Each row was made from one path, in order. Every step used is in the known rows, and no mark comes twice. Write each row's path.
In the rows, zero is written as 128.
Known rows
nuri, sepo, nefo, mafu, mugeg, vegep, pudu: [112 189 113 131  74 132 133 108  99 132 112 136 152 140 129 125  75 129
 121 121 130 170 131 129 175 154 153 154 117 168 110 110 142  48 141 102
 139 164 114 118 126 109 115 106 115 111 127 115 118 171 117 101  38 140
 123  79  99  86  45 135]
pudu, mafu: [124 155 119 136  95 129 116 132 132 137 123 122 141 126 127 129 130 139
 139 132 138 128 124 120 131 123 137 136 139 186 140 114 128 145 127 102
 132 143 152 130 122  88 116 117 146 137 120 123 129 131 131 125 125 111
 122 128 138 137  87 117]
sepo, nefo, mafu: [125 134 119 141 104 134 116 113 122 135 111 125  99 124 132 133  80 122
 138 121 119 154 132 132 125 144 132 133 117 165 111 126 123  71 130 147
 132 132 108  97 156 108 132 113 136 136 119 119 125 149 119 121  94 129
 131 106 114 138  78 137]
pizaf, vegep, gasegof: [118 121 136 124 123 134 133 119 129 109 127 149 162 134  99 112 112 104
 128 131 115 135 129 121 102 140 122 128 137 111 115 105 122 102 127 104
 135 136 106 125 150 165 131 156 134 115 111 124 134 156 137 137 105 153
 139 131 146 110 180 109]
gasegof, vegep: [132 131 134 118 136 121 144 147 118 128 123 121 142 118 122 130 101 112
 116 135 118 128 132 130 111 151 117 116 125 142 111 133 124  90 132  96
 128 125 116 140 127 148 132 145 134 128 122 125 122 128 116 116 141 128
 135 129 128 106  98 131]
mafu, nefo: [131 140 123 129 142 125 111 117 132 131 108 106  91 137 126 128 127 146
 134 135 138 116 129 134 141 136 120 119 114 145 129 143 121 127 129 104
 139 137 136 120 126 115 116 107 130 129 122 119 127 135 118 120 111 125
 129 130 136 127 120 114]
pizaf, vegep, mugeg, mafu, nefo, sepo, nuri: [120 234 115 125  78 140 121 146  97 138 103 136  38 148 131 128 169 172
 163 142 135  96 129 127 162 157 110 130 135 128 114 126 128 103 121  55
 123 143 183 117 179 180  96 118 143 108 142 117 132 244 114 152  99 131
 124 130 140 106 200 109]
sepo, nefo, mafu, mugeg, vegep: [114 180 115 136  68 138  98 104 121 132  91 122 145 141 122 119  53 171
 125 112 116 160 141 123 156 140 135 137 107 187 106 122 144  23 144 122
 156 140 106 104 131 110 123  85 123 140 122 124 136 170 116 100  76 133
 124  85 114 108  71 136]
nuri, sepo, nefo, mafu, mugeg, vegep, kosep: [119 156 100 137  49 134 118 118 108 123 102 129 124 142 131 121  79 169
 118 121 137 154 150 131 169 150 146 156  95 130 118 109 126  15 155 127
 116 159  86 127 124 107 108  77 116 131 105 120 115 143 107  98  34 138
 113 101  88  93  83 128]
vegep, pizaf: [125 136 125 120 139 133 115 121 131 121 138 112 144 132 107 132 110 139
 131 116 128 114 131 125 142 115 133 138 133 153 114 121 124 147 121 122
 111 131 120 111 153 123 126 125 135 138 120 130 131 156 134 137 142 131
 128 128 158 114 158 131]
mafu, nefo, sepo: [131 168 125 116 109 121 109  94 122 136 114 110  51 143 108 129 135 152
 150 136 141 100 130 129 136 140 118 121 139 146 131 140 118 119 123 142
 117 151 158 127 151 127 120 108 140 125 122 120 125 150 109 116 104 132
 136 127 138 115 146 112]
tofo, pudu: [126 119 135 130 122 126 152 118 119 137 132 134 149 126 136 131 139 116
 127 114 120 147 115 124 145 139 122 124 152  95 141 128 129 112 123  84
 127 137 159 116 121 106 125 151 126 122 135 126 118 130 121 149 114 120
 128 125 108 129 134 134]
pizaf, vegep, pudu, tofo: [118 153 131 118 148 140 167 143 120 132 127 158 177 125 113 122 128  63
  87 124 114 133 126 118 133 154 127 135 137 116 134 104 126 122 125 134
 126 132 139 122 128 136 119 170 123 112 127 126 139 173 135 144 115 145
 127 130  91  97 166 135]
ridi, tofo, pudu, mafu, nefo: [130 135 116 145  94 131 125 108 125 160  93 115 150 134 116 127 122 119
 140 132 144 119 108 126 131 152 120 121 139 180 162 136 127 106 128  94
 157 157 146 114 120  85 102 125 158 128 120 117 129 141 104 144  90  90
 112 111  90 149  52 103]
pizaf, vegep: [125 135 128 126 120 134 139 153 133 116 125 136 153 132 129 123 124 109
 126 133 100 132 129 126 117 145 131 122 124  91 121 119 126 110 131 117
 117 125 120 130 136 157 125 140 128 124 130 125 125 163 133 135 107 142
 128 135 139 119 157 121]
mugeg, mafu: [127 154 129 134 118 133 124 131 128 143 132 123 109 124 138 131 136 147
 158 129 138 144 121 122 144 118 122 140 135 152 120 121 140 121 122 130
 135 131 136 138 135 148 125 128 127 125 131 128 135 165 132 142 126 105
 129 133 123 140 105 125]
mafu, nefo, sepo, nuri: [133 172 118 122 121 122 113 103 103 135 128 139  44 146 110 126 172 156
 146 146 130  79 129 127 152 158 118 117 136 119 116 145 123 138 125  81
 111 146 180 114 171 118 118 101 147 116 126 123 138 142 108 119 113 133
 131 125 122 123 137 117]
sepo, nefo, mafu, mugeg, vegep, gasegof: [111 161 120 134  73 134  79  74 121 127  98 132 155 143  92 108  56 164
 134 115 122 169 146 123 142 133 125 142 112 200 100 118 140  23 143 126
 179 145  92 103 132 114 127  91 129 129 104 119 144 163 121  97  54 145
 131  83 120 101  79 124]
nuri, sepo, nefo, mafu, mugeg: [126 163 110 140  65 139 107 127 115 133 110 123 120 132 128 138  85 175
 146 125 129 147 129 123 153 140 143 152 115 135 114 117 129  78 143 132
 147 140 117 110 137  86 118  97 120 126 120 112 110 124 110  96  10 136
 124 108  96 130  84 124]
kosep, vegep, pizaf: [120 162 120 121 133 128 116 140 137 114 144 124 167 150  93 128 118 129
 132 123 116 106 132 121 139 113 128 138 143 156 100 131 133 141 126 159
 132 137 126 116 178 146 133 110 134 141 107 125 122 148 132 140 140 141
 121 135 184  99 116 145]
mugeg, vegep, gasegof: [118 132 134 124 129 125 105  87 125 122 130 145 155 140  94 106 121 131
 121 126 136 150 139 119 120 128 119 128 136 178 116 119 132  88 127 100
 143 151 106 125 129 145 138 132 129 116 109 137 142 153 136 127 126 131
 131 113 147 100 123 123]
nuri, sepo, nefo: [134 129 122 141 108 131 138 145 111 121 122 144 123 125 132 137 108 157
 143 131 129 120 128 124 131 158 148 139 119 131 133 131 112 131 131 114
 139 155 107 117 129 101 128 111 123 121 111 120 107 119 126 110  70 141
 130 120 116 118 135 136]
nuri, sepo: [132 134 124 129 118 132 136 138 121 125 144 140 121 125 133 137 158 139
 141 136 140 121 124 117 134 137 137 144 133 102 132 118 123 147 130 114
 119 140 114 134 126 117 126 125 122 114 129 128 103 105 126 119  83 133
 126 137 123 131 122 121]
sepo, nefo, mafu, mugeg: [121 161 115 139  68 136 105 107 122 139  97 112 109 135 131 129  72 158
 141 120 118 150 131 128 156 132 137 141 110 159 106 128 130  60 143 152
 158 127 115 108 134  96 121  95 127 139 119 111 135 140 114 101  56 138
 128 101 104 133  87 133]
pudu, vegep: [123 149 130 123 103 133 127 138 126 130 133 133 167 124 115 124 119 126
 129 136 131 120 135 129 137 152 135 115 137 153 135 131 132 132 130 133
 142 136 123 118 113 153 127 119 124 122 132 140 124 138 117 133 109 121
 131 126 135  90 106 115]
mugeg, vegep: [121 149 129 127 123 125 120 129 128 123 121 130 156 138 121 119 132 135
 118 123 128 136 135 126 133 129 127 126 126 149 130 132 138  79 131 103
 126 139 119 119 118 144 130 116 126 122 127 136 127 143 131 133 141 122
 127 112 131 104 116 131]
sepo, nefo, mafu, mugeg, vegep, pudu, tofo: [109 196 118 128  99 139 132 103 111 149  97 148 160 135 106 120  66 124
 101 109 126 166 143 121 176 147 132 144 108 211 115 119 146  37 141 154
 157 144 128 100 131 101 114 113 115 126 119 122 151 179 115 105  79 131
 122  79  64  81  69 156]
tofo, pudu, mafu: [123 140 127 136  88 132 136 128 122 151 135 129 163 126 138 130 131 125
 136 121 130 149 112 116 143 125 133 135 165 164 150 116 127 108 124  45
 134 150 174 116 119  64 115 138 146 130 128 123 124 132 124 141 116 109
 122 123 113 141  96 119]
nefo, sepo: [127 157 130 118  93 120 136 114 121 131 134 135 101 137 111 128 139 127
 141 127 127 116 126 128 131 129 127 122 148 132 128 120 122 116 121 159
 111 135 145 133 152 143 135 128 127 121 134 130 131 153 118 115 121 136
 138 126 129 125 155 124]
ridi, tofo: [133 112 123 135 110 131 134 139 131 134 112 125 149 125 116 124 131 108
 126 136 131 118 124 133 105 145 122 125 112 135 136 132 131 132 135 171
 136 130  92 132 134 160 135 134 138 128 124 133 129 133 114 134 124 117
 123 115  99 127 109 124]
gasegof, vegep, pizaf: [125 135 128 109 143 121 127 144 122 118 127 111 154 125  95 133  94 112
 116 124 119 113 135 133 126 140 125 126 132 191 103 128 121 109 127  95
 118 130 103 127 163 140 127 141 140 139 116 125 117 161 123 125 154 135
 134 130 156  89 117 135]

Which path is each row?
[113 162 107 126  79 129 109 112 127 128 109 120 122 141 126 110 108 152
 111 122 137 162 151 133 164 114 123 146 110 143 113 108 143   5 153 155
 108 128 114 139 113 141 104  95 124 140 119 127 136 159 107 126  94 128
 112 108 106 104  89 127]  nefo, mafu, mugeg, vegep, kosep
[126 232 115 127  86 133 113 121  94 155 114 127  14 143 129 132 173 199
 170 138 165  95 133 130 169 138 105 137 137 170 122 146 136 123 120  80
 136 150 199 113 171 140  99 104 142 114 138 118 140 215 109 138 101 120
 125 125 137 104 170 116]  vegep, mugeg, mafu, nefo, sepo, nuri
[114 182 124 134  82 149 135 160 123 134 105 134 141 132 152 129 140 141
 144 127 132 146 131 135 139 127 118 142 126 135 132 108 139  97 125 101
 143 130 134 127 131 179 109 147 131 119 145 122 123 234 134 153 118 127
 122 136 151 104 192 118]  pizaf, vegep, mugeg, mafu
[120 164 119 130  90 136 105 117 127 143 113 113 122 136 125 128 103 155
 139 128 126 154 133 127 155 112 122 145 118 132 108 112 142  71 141 157
 143 112 133 125 133 112 116 112 125 134 139 120 135 134 112 114  80 129
 125 112 117 136  81 122]  nefo, mafu, mugeg
[130 165 125 121  98 123 126 130 102 134 145 159  79 137 108 124 163 145
 136 137 119  94 128 123 146 149 133 127 148 107 116 132 128 134 123 103
 106 142 166 120 182 131 130 118 138 118 134 133 138 132 117 130 130 139
 137 123 115 130 159 131]  nefo, sepo, nuri
[112 182 122 125  72 134 115 108 119 148 107 127 210 146 124 115 111 170
 128 112 121 155 124 119 178 122 135 137 156 169 148 110 150  60 141  25
 148 159 172 127  95  67 101 112 137 135 131 125 133 142 122 127  93 109
 116 103  99 112  97 123]  tofo, pudu, mafu, mugeg, vegep
[115 165 127 125  93 143 143 158 124 114 109 132 155 141 143 126 128 129
 116 124 116 119 139 138 124 138 125 127 119  97 129 127 131 107 124 104
 128 124 132 120 132 165 115 146 129 121 140 121 116 194 128 142 108 149
 122 130 158  95 200 127]  pizaf, vegep, mugeg
[117 158 131 118 148 133 156 114 116 140 123 155 185 130 103 119 126  95
  89 120 136 144 134 114 146 140 127 138 133 188 132 117 141  97 124 133
 129 146 134 120 117 122 126 145 118 113 122 135 149 166 131 134 146 131
 124 108  80  86 111 151]  mugeg, vegep, pudu, tofo
[127 225 121 116  81 129 127 137  84 146 108 122  34 138 124 135 139 174
 155 146 156  89 138 128 159 169  99 119 131 188 103 149 132  89 124  52
 145 143 186 127 179 164 103 121 147 111 135 113 133 217  96 134 115 121
 132 130 133  80 148 117]  gasegof, vegep, mugeg, mafu, nefo, sepo, nuri
[122 118 132 133  84 134 156 132 117 145 122 141 216 121 103 122 125  94
 124 131 122 129 122 136 131 179 121 113 146 125 152 133 134 120 132 142
 145 146 115 103 118 157 132 153 129 109 139 141 118 150  99 161  94 110
 129 110  95 100  81 117]  ridi, tofo, pudu, vegep
[117 158 118 137  50 138 121 115 126 155  94 129 241 143 111 113 119 152
 125 115 130 137 122 118 159 135 127 128 141 173 150 113 151  63 147  88
 159 162 134 124  99 102 105 118 141 126 128 128 136 146 111 132  77 102
 114  85  73 117  69 118]  ridi, tofo, pudu, mafu, mugeg, vegep
[119 236 117 126  70 123 119 123 114 153 110 116  70 162 121 128 155 167
 177 139 163 109 132 124 150 122  95 132 139 197 126 138 131  96 121 153
 152 154 184 127 162 177 114 103 132 118 127 111 127 220 109 134 112 118
 121 136 168  88 154 125]  kosep, vegep, mugeg, mafu, nefo, sepo
[118 211 113 139 115 131 112 129 122 141 107 108  88 152 138 130 139 159
 165 136 160 123 130 127 150 126  97 138 118 191 118 151 134 104 128 133
 177 141 160 119 139 162 111 102 133 125 120 109 122 197 118 139 119 116
 112 138 168  93 123 125]  kosep, vegep, mugeg, mafu, nefo
[121 130 131 127 127 119 121  98 128 118 154 145 165 148  87 111 120 106
 139 136 129 132 132 118 104 127 112 129 146 159 102 133 131 127 131 148
 167 142 116 127 151 153 143 136 132 123 100 122 135 116 133 128 116 145
 129 136 148  93  96 129]  kosep, vegep, gasegof
[104 187 118 129  80 134 120  94 107 135  98 126 143 145 127 119  50 118
 109 113 122 179 141 139 177 142 143 141 117 199 100 126 143  39 136 119
 151 146 118 112 136 115 117 107 122 126 129 117 141 201 119 102  77 131
 125  71 105  83  43 142]  sepo, nefo, mafu, mugeg, vegep, pudu
[121 121 120 125 120 124 134 122 124 110 123 133 128 139 130 112 121 120
  99 124 139 137 151 130 136 133 127 129 110 129 129 118 134  77 141 121
 100 145 103 143 111 150 115 114 131 132 111 134 138 151 121 136 143 127
 116 125 122  87 136 134]  mugeg, vegep, kosep
[109 168 123 124 103 130  83  73 129 133 117 131 155 145  88 106 109 150
 140 125 135 173 143 121 141 116 111 143 122 193  94 106 151  39 140 131
 160 131 111 120 131 125 123 111 130 122 118 130 146 159 122 118  72 138
 128  95 135 104  82 115]  nefo, mafu, mugeg, vegep, gasegof
[119 167 121 130  79 137 125 119 120 154 116 121 179 136 137 124 113 161
 138 115 132 147 112 118 181 113 134 138 160 154 148 116 140 102 134  60
 149 152 184 124 101  61  95 120 135 136 135 115 129 126 119 121  84 115
 120 118 104 139 106 116]  tofo, pudu, mafu, mugeg
[116 112 124 125  97 129 161 136 107 136 136 147 155 119 127 119 140  92
 102 126 131 139 135 138 156 161 129 112 150 108 159 128 122 104 136 123
 116 153 131 121 103 138 110 144 118 121 126 134 120 146 101 161 113 115
 120 131 102  84 126 116]  tofo, pudu, vegep, kosep
[122 177 123 133  87 140 131 143 117 150 113 116 110 128 147 135 140 171
 153 127 157 144 132 134 152 112 117 147 122 187 132 130 142 114 123 128
 154 130 146 130 127 156 113 136 125 121 139 122 130 201 129 145 126 112
 122 131 153 111 150 127]  vegep, mugeg, mafu
[111 186 131 133  72 145 149 144 104 157 118 135 168 123 140 130 137 141
 153 121 150 151 128 132 166 148 116 127 163 179 156 122 142 102 120  80
 157 144 170 105 106 152 110 153 116 112 156 126 116 216 110 173  99  95
 127 127 125  85 139 116]  tofo, pudu, vegep, mugeg, mafu
[129 149 115 145  94 134 129 130 115 135 126 132  96 123 136 142 105 141
 148 128 129 153 124 126 133 152 142 152 116 142 111 121 116  83 131 137
 127 136 101 103 149  95 131 110 128 124 112 119 102 128 117 116  51 132
 130 111 105 133  67 132]  nuri, sepo, nefo, mafu
[114 195 123 132  72 146 130 149 118 149 120 127 154 123 136 131 139 158
 152 134 157 137 137 136 163 142 122 131 135 207 144 135 144 117 121 116
 162 140 141 116 113 171 113 130 120 113 147 132 123 222 119 153 108 104
 126 127 152  81 141 110]  pudu, vegep, mugeg, mafu
[111 207 112 121  74 138  88 120 137 122 107 114 213 151  97 119 103 190
 133 112 138 123 140 115 180  98 147 152 134 230 122 107 143 105 135  71
 142 155 136 116 130  84 105  84 144 145 117 128 139 180 131 112 109 120
 117 103 153  97 111 125]  pudu, mafu, mugeg, vegep, pizaf
[115 195 120 134  95 132 128 156 121 139 121 136 143 145 141 131 133 159
 158 128 145 146 131 126 141 113 108 143 128 188 116 138 146 111 128 142
 172 138 150 128 145 173 123 124 126 125 129 116 121 194 127 152 125 119
 116 136 159  96 124 135]  kosep, vegep, mugeg, mafu
[114 142 131 118 127 134 163 139 116 119 119 142 140 130 136 121 118  56
 102 129 102 142 123 139 127 153 135 129 138  94 121 112 124 119 122 116
 121 138 128 139 134 164 122 169 126 115 134 125 126 189 136 139 129 144
 129 126 135 100 133 127]  pizaf, vegep, pudu
[117 197 125 135  83 145 132 124 105 163 100 118 113 134 138 132 143 154
 160 128 162 143 129 137 182 158 105 119 151 205 159 139 138  91 121  55
 163 153 183  94  96 132 100 137 122 109 150 116 118 222 102 167  82  90
 122 126 138  80 130 104]  tofo, pudu, vegep, mugeg, mafu, nefo
[124 187 117 135 108 139 112 127 120 154  91  96  52 138 148 135 143 176
 159 130 168 130 132 137 155 124 102 137 115 191 135 136 136 114 123 107
 156 136 156 119 124 137 100 117 126 121 136 111 129 204 120 139 112 107
 117 132 147 107 141 117]  vegep, mugeg, mafu, nefo
[125 153 135 107 159 124 178 140 109 144 123 142 165 112 101 130 106  66
  85 133 131 135 130 126 126 161 117 124 129 184 119 127 128 106 129 127
 136 135 136 139 129 133 128 173 123 117 118 125 143 147 119 128 147 135
 132 124  77  77 110 151]  gasegof, vegep, pudu, tofo
[119 132 135 121 108 133 118 105 122 126 142 150 175 125  84 112 118 123
 135 138 136 133 138 133 118 151 124 120 145 173 128 124 127 134 127 133
 160 150 102 112 114 145 136 139 124 110 115 136 139 144 124 137  99 127
 139 127 138  87 110  98]  pudu, vegep, gasegof
[122 250 111 128  79 124 117 129  95 144 124 140  50 160 121 127 179 178
 179 145 158  85 133 121 163 145  99 134 137 168 101 149 136 114 124 103
 154 155 209 113 194 170 110  94 142 117 127 114 133 199 110 138 108 124
 118 132 144  89 138 128]  kosep, vegep, mugeg, mafu, nefo, sepo, nuri
[119 252 115 124  56 141 114 123  92 153 116 132  53 140 115 127 175 193
 174 148 164  85 139 136 186 167 114 123 147 198 133 146 135 134 119  81
 145 157 189 105 159 161 102 101 132 105 144 125 138 227  98 151  90 107
 133 128 133  75 143 104]  pudu, vegep, mugeg, mafu, nefo, sepo, nuri
